Known rows, with every step that occurs
E -> U -> J -> B -> W: [ 0.13 -0.01  0.07  0.04  0.00 -0.10  0.09  0.23 -0.07  0.01  0.14  0.10
 -0.08 -0.16 -0.06 -0.08 -0.01  0.08 -0.13  0.11  0.43  0.05  0.14]
G -> P: [-0.01  0.02 -0.02  0.00  0.00  0.02  0.10  0.02 -0.05 -0.03  0.02  0.01
  0.11 -0.13  0.00  0.01 -0.03 -0.02  0.22  0.02  0.01 -0.15 -0.09]
E -> U -> J: [ 0.05  0.00  0.11 -0.04 -0.01 -0.11  0.00 -0.03 -0.06  0.00  0.09  0.09
 -0.06 -0.16 -0.03 -0.19 -0.02 -0.01  0.00  0.08  0.17  0.04  0.17]
T -> V -> E: [ 0.06  0.01  0.15  0.10  0.08  0.06  0.03  0.04  0.07 -0.23 -0.14  0.02
 -0.13  0.04 -0.01  0.14  0.08 -0.05  0.05  0.03  0.08 -0.11  0.02]
V -> E -> U -> J -> B: [ 0.14 -0.02  0.18  0.01  0.00 -0.02  0.02 -0.01  0.03  0.09 -0.02  0.15
 -0.20 -0.23 -0.04  0.02 -0.02 -0.04 -0.13  0.12  0.55 -0.03  0.17]
J -> U -> E: [ 0.01 -0.01 -0.05  0.13  0.00  0.04 -0.02  0.08 -0.03 -0.09  0.01  0.07
  0.02 -0.28 -0.07 -0.12 -0.01  0.06 -0.11  0.08  0.06 -0.11  0.04]
G -> P -> U: [ 0.02  0.02  0.06  0.04  0.04  0.03  0.13 -0.01  0.08 -0.06  0.04 -0.04
  0.12 -0.10 -0.01  0.11 -0.04 -0.07  0.24  0.07  0.02 -0.17 -0.09]
J -> V -> E -> U -> P: [ 0.01  0.01  0.16  0.10  0.08  0.19  0.10  0.05 -0.03  0.04  0.04  0.10
 -0.16 -0.14  0.04  0.00  0.03 -0.15  0.16  0.13  0.19  0.13 -0.08]
T -> V -> E -> U -> J -> B: [ 0.19 -0.03  0.23  0.04  0.06 -0.03  0.02  0.02  0.00 -0.19 -0.01  0.13
 -0.23 -0.17 -0.04  0.05  0.06 -0.06 -0.06  0.14  0.50 -0.05  0.18]
J -> B -> T -> V -> E -> U -> P: [ 0.16 -0.02  0.14  0.15  0.07  0.12  0.26  0.06 -0.04 -0.30  0.04  0.08
 -0.12 -0.32  0.10  0.15  0.02 -0.12 -0.09  0.13  0.43 -0.02 -0.05]
B -> T: [ 0.03 -0.02  0.00  0.01  0.00  0.02  0.15  0.04  0.03  0.01  0.00 -0.02
 -0.01 -0.32  0.07  0.00  0.00  0.04 -0.14 -0.01 -0.01  0.01  0.04]
E -> U: [ 0.00  0.01  0.11  0.03 -0.01 -0.02 -0.01 -0.04 -0.14  0.01  0.03  0.03
  0.03 -0.11  0.00 -0.10 -0.02 -0.11  0.08  0.06  0.08  0.04  0.00]
P -> U: [ 0.03  0.00  0.08  0.02  0.04  0.00  0.01 -0.05  0.15 -0.05  0.01 -0.05
  0.02  0.04  0.00  0.09  0.00 -0.06  0.01  0.05  0.01 -0.03  0.01]
P -> U -> J -> V -> T: [ 0.10 -0.04  0.07 -0.06  0.12 -0.19  0.15 -0.01  0.29  0.13  0.13  0.03
 -0.20 -0.17  0.04 -0.04  0.08  0.04 -0.09  0.11  0.08  0.15  0.07]
T -> V: [ 0.05 -0.01  0.04  0.05  0.06 -0.01  0.01  0.00 -0.01 -0.34  0.01 -0.02
 -0.03  0.06  0.00  0.01  0.08 -0.02  0.09  0.02 -0.04 -0.03  0.01]
J -> U: [ 0.00  0.00  0.04  0.00 -0.02  0.07  0.02 -0.01 -0.06 -0.04  0.02  0.01
  0.00 -0.17 -0.01 -0.20  0.00  0.05  0.05  0.07  0.01 -0.02  0.00]
T -> V -> E -> U: [ 0.06  0.01  0.26  0.13  0.06  0.04  0.02  0.01 -0.05 -0.22 -0.11  0.04
 -0.09 -0.08 -0.01  0.04  0.07 -0.16  0.14  0.10  0.14 -0.08  0.02]
G -> P -> U -> J -> V: [ 0.06 -0.01  0.05 -0.06  0.09  0.03  0.14  0.01  0.18 -0.02  0.14  0.03
 -0.08 -0.25 -0.04 -0.03  0.04  0.02  0.26  0.13  0.08 -0.01  0.08]
W -> B: [ 0.08 -0.11 -0.05  0.00  0.00  0.07  0.02 -0.03  0.01  0.00  0.01  0.02
 -0.07 -0.06  0.01  0.00 -0.01 -0.02 -0.05 -0.01  0.25  0.02  0.00]
J -> V: [-0.01 -0.02 -0.01 -0.03  0.06  0.11  0.01  0.01  0.01  0.02  0.05  0.01
 -0.11 -0.09  0.01 -0.05  0.08 -0.02  0.10  0.04 -0.04  0.17  0.00]
W -> B -> J -> V: [ 0.19 -0.15 -0.02 -0.03  0.04  0.14  0.11  0.02  0.04  0.04  0.05 -0.02
 -0.28 -0.16  0.00 -0.07  0.09  0.03  0.05  0.04  0.22  0.14  0.10]
J -> V -> E -> U: [ 0.01 -0.01  0.22  0.07  0.07  0.15  0.00  0.02 -0.05  0.12 -0.07  0.07
 -0.18 -0.23  0.00 -0.03  0.07 -0.15  0.14  0.12  0.14  0.11  0.02]
P -> U -> J -> B: [ 0.16 -0.04  0.04 -0.06  0.04 -0.06  0.03 -0.03  0.19 -0.02  0.12  0.03
 -0.13 -0.05 -0.05  0.11  0.00  0.04 -0.17  0.09  0.38  0.01  0.15]
U -> J -> B -> T: [ 0.15 -0.05 -0.05 -0.07  0.00 -0.07  0.17  0.06  0.09  0.00  0.10  0.06
 -0.14 -0.41  0.03  0.00 -0.01  0.13 -0.33  0.04  0.35  0.03  0.20]

Rows
[ 0.00  0.01 -0.02  0.02  0.00  0.12  0.09  0.02 -0.05 -0.12  0.11  0.05
  0.00 -0.06  0.04 -0.18 -0.04  0.05  0.05  0.08  0.07  0.02 -0.09] => J -> U -> P
[ 0.04 -0.01 -0.02  0.16  0.04 -0.03  0.00  0.04  0.15 -0.08  0.00  0.00
  0.04 -0.08 -0.07  0.18  0.00 -0.04 -0.15  0.07  0.06 -0.10  0.04] => P -> U -> E
[ 0.19 -0.04  0.10  0.01  0.04 -0.09  0.17  0.00 -0.06 -0.31  0.12  0.08
 -0.14 -0.45  0.03 -0.07  0.06  0.02 -0.18  0.12  0.40  0.04  0.20] => E -> U -> J -> B -> T -> V
[ 0.16 -0.03  0.04  0.03  0.05 -0.08  0.12  0.24  0.18 -0.02  0.12  0.01
 -0.09  0.01 -0.07  0.12  0.01  0.12 -0.17  0.10  0.38 -0.01  0.14] => P -> U -> J -> B -> W
[ 0.13 -0.03 -0.04  0.01  0.01 -0.09  0.11  0.27  0.04 -0.01  0.10  0.07
 -0.11 -0.04 -0.06  0.03  0.01  0.18 -0.22  0.04  0.36  0.01  0.15] => U -> J -> B -> W
[ 0.12 -0.03  0.02  0.03 -0.01  0.08  0.17  0.08  0.00 -0.11  0.11  0.01
 -0.10 -0.10  0.01 -0.20 -0.04  0.11  0.06  0.09  0.04 -0.04 -0.02] => B -> J -> U -> P
[ 0.05 -0.03  0.10 -0.03  0.08  0.06  0.03  0.08  0.16  0.14 -0.06  0.10
 -0.30 -0.17 -0.03 -0.01  0.08  0.06 -0.02  0.08  0.17  0.07  0.18] => U -> J -> V -> E
[ 0.04 -0.01  0.10 -0.05  0.03 -0.01  0.01 -0.01 -0.04  0.06  0.13  0.10
 -0.17 -0.26 -0.03 -0.23  0.06 -0.01  0.09  0.13  0.14  0.19  0.16] => E -> U -> J -> V
[ 0.17 -0.03  0.02 -0.04  0.04 -0.02  0.30  0.03  0.15 -0.05  0.15  0.03
 -0.03 -0.51  0.01  0.13 -0.04  0.06 -0.08  0.12  0.38 -0.14  0.11] => G -> P -> U -> J -> B -> T
[ 0.19 -0.01  0.23  0.13  0.07 -0.04  0.13  0.28 -0.01 -0.22 -0.01  0.11
 -0.20 -0.09 -0.06  0.06  0.08  0.03 -0.09  0.14  0.51 -0.06  0.15] => T -> V -> E -> U -> J -> B -> W
[ 0.07 -0.02  0.09 -0.05  0.07 -0.21  0.10 -0.01  0.04  0.17  0.15  0.11
 -0.18 -0.31  0.06 -0.24  0.07 -0.01 -0.03  0.12  0.14  0.20  0.07] => E -> U -> J -> V -> T
[ 0.20 -0.13  0.21  0.07  0.06  0.18  0.09  0.02 -0.02  0.14 -0.08  0.05
 -0.35 -0.29 -0.01 -0.05  0.06 -0.10  0.09  0.12  0.38  0.09  0.10] => W -> B -> J -> V -> E -> U
[ 0.16 -0.11  0.08  0.10  0.08  0.14  0.21  0.07  0.10 -0.23 -0.15  0.01
 -0.20 -0.31  0.06  0.14  0.06 -0.03 -0.15  0.03  0.32 -0.10  0.07] => W -> B -> T -> V -> E
[ 0.13 -0.04 -0.05 -0.08 -0.01 -0.07  0.01  0.01  0.06  0.00  0.10  0.09
 -0.15 -0.09 -0.03  0.01 -0.01  0.10 -0.19  0.04  0.37  0.03  0.17] => U -> J -> B
[ 0.17 -0.03  0.19  0.03  0.01  0.00  0.16  0.04  0.04  0.09 -0.01  0.13
 -0.21 -0.55  0.02  0.02 -0.02  0.00 -0.27  0.12  0.55 -0.01  0.21] => V -> E -> U -> J -> B -> T
[ 0.14 -0.01  0.24  0.08  0.07 -0.04  0.18  0.06  0.05 -0.20 -0.06  0.09
 -0.20 -0.44  0.02 -0.07  0.05 -0.01 -0.09  0.12  0.24 -0.07  0.22] => B -> T -> V -> E -> U -> J
[ 0.23 -0.03  0.16  0.05  0.11  0.03  0.32  0.08  0.24 -0.29 -0.01  0.04
 -0.15 -0.46  0.01  0.26  0.03  0.01 -0.01  0.15  0.44 -0.24  0.14] => G -> P -> U -> J -> B -> T -> V -> E
[ 0.13 -0.03  0.08 -0.05 -0.02 -0.09 -0.01 -0.04 -0.06  0.01  0.14  0.12
 -0.11 -0.22 -0.03 -0.09 -0.02 -0.01 -0.11  0.10  0.44  0.06  0.17] => E -> U -> J -> B
[ 0.08 -0.01 -0.02  0.06  0.01  0.01  0.09  0.26 -0.04 -0.01  0.04  0.01
 -0.01  0.01 -0.03  0.12  0.02  0.07 -0.13  0.02  0.26  0.01 -0.01] => J -> B -> W
[ 0.16 -0.04 -0.01  0.03  0.06  0.02  0.18  0.03  0.01 -0.34  0.06 -0.02
 -0.09 -0.29  0.05  0.11  0.08  0.01 -0.15  0.03  0.24  0.01  0.04] => J -> B -> T -> V
[ 0.11 -0.04  0.16  0.04  0.06  0.13  0.09  0.11  0.11  0.13 -0.11  0.00
 -0.31 -0.16 -0.02  0.04  0.09  0.02  0.07  0.07  0.06  0.03  0.10] => B -> J -> V -> E
[ 0.21 -0.05  0.11  0.02  0.07  0.00  0.20  0.11  0.15 -0.23 -0.04  0.08
 -0.27 -0.37  0.02  0.15  0.07  0.08 -0.27  0.07  0.42 -0.09  0.22] => U -> J -> B -> T -> V -> E
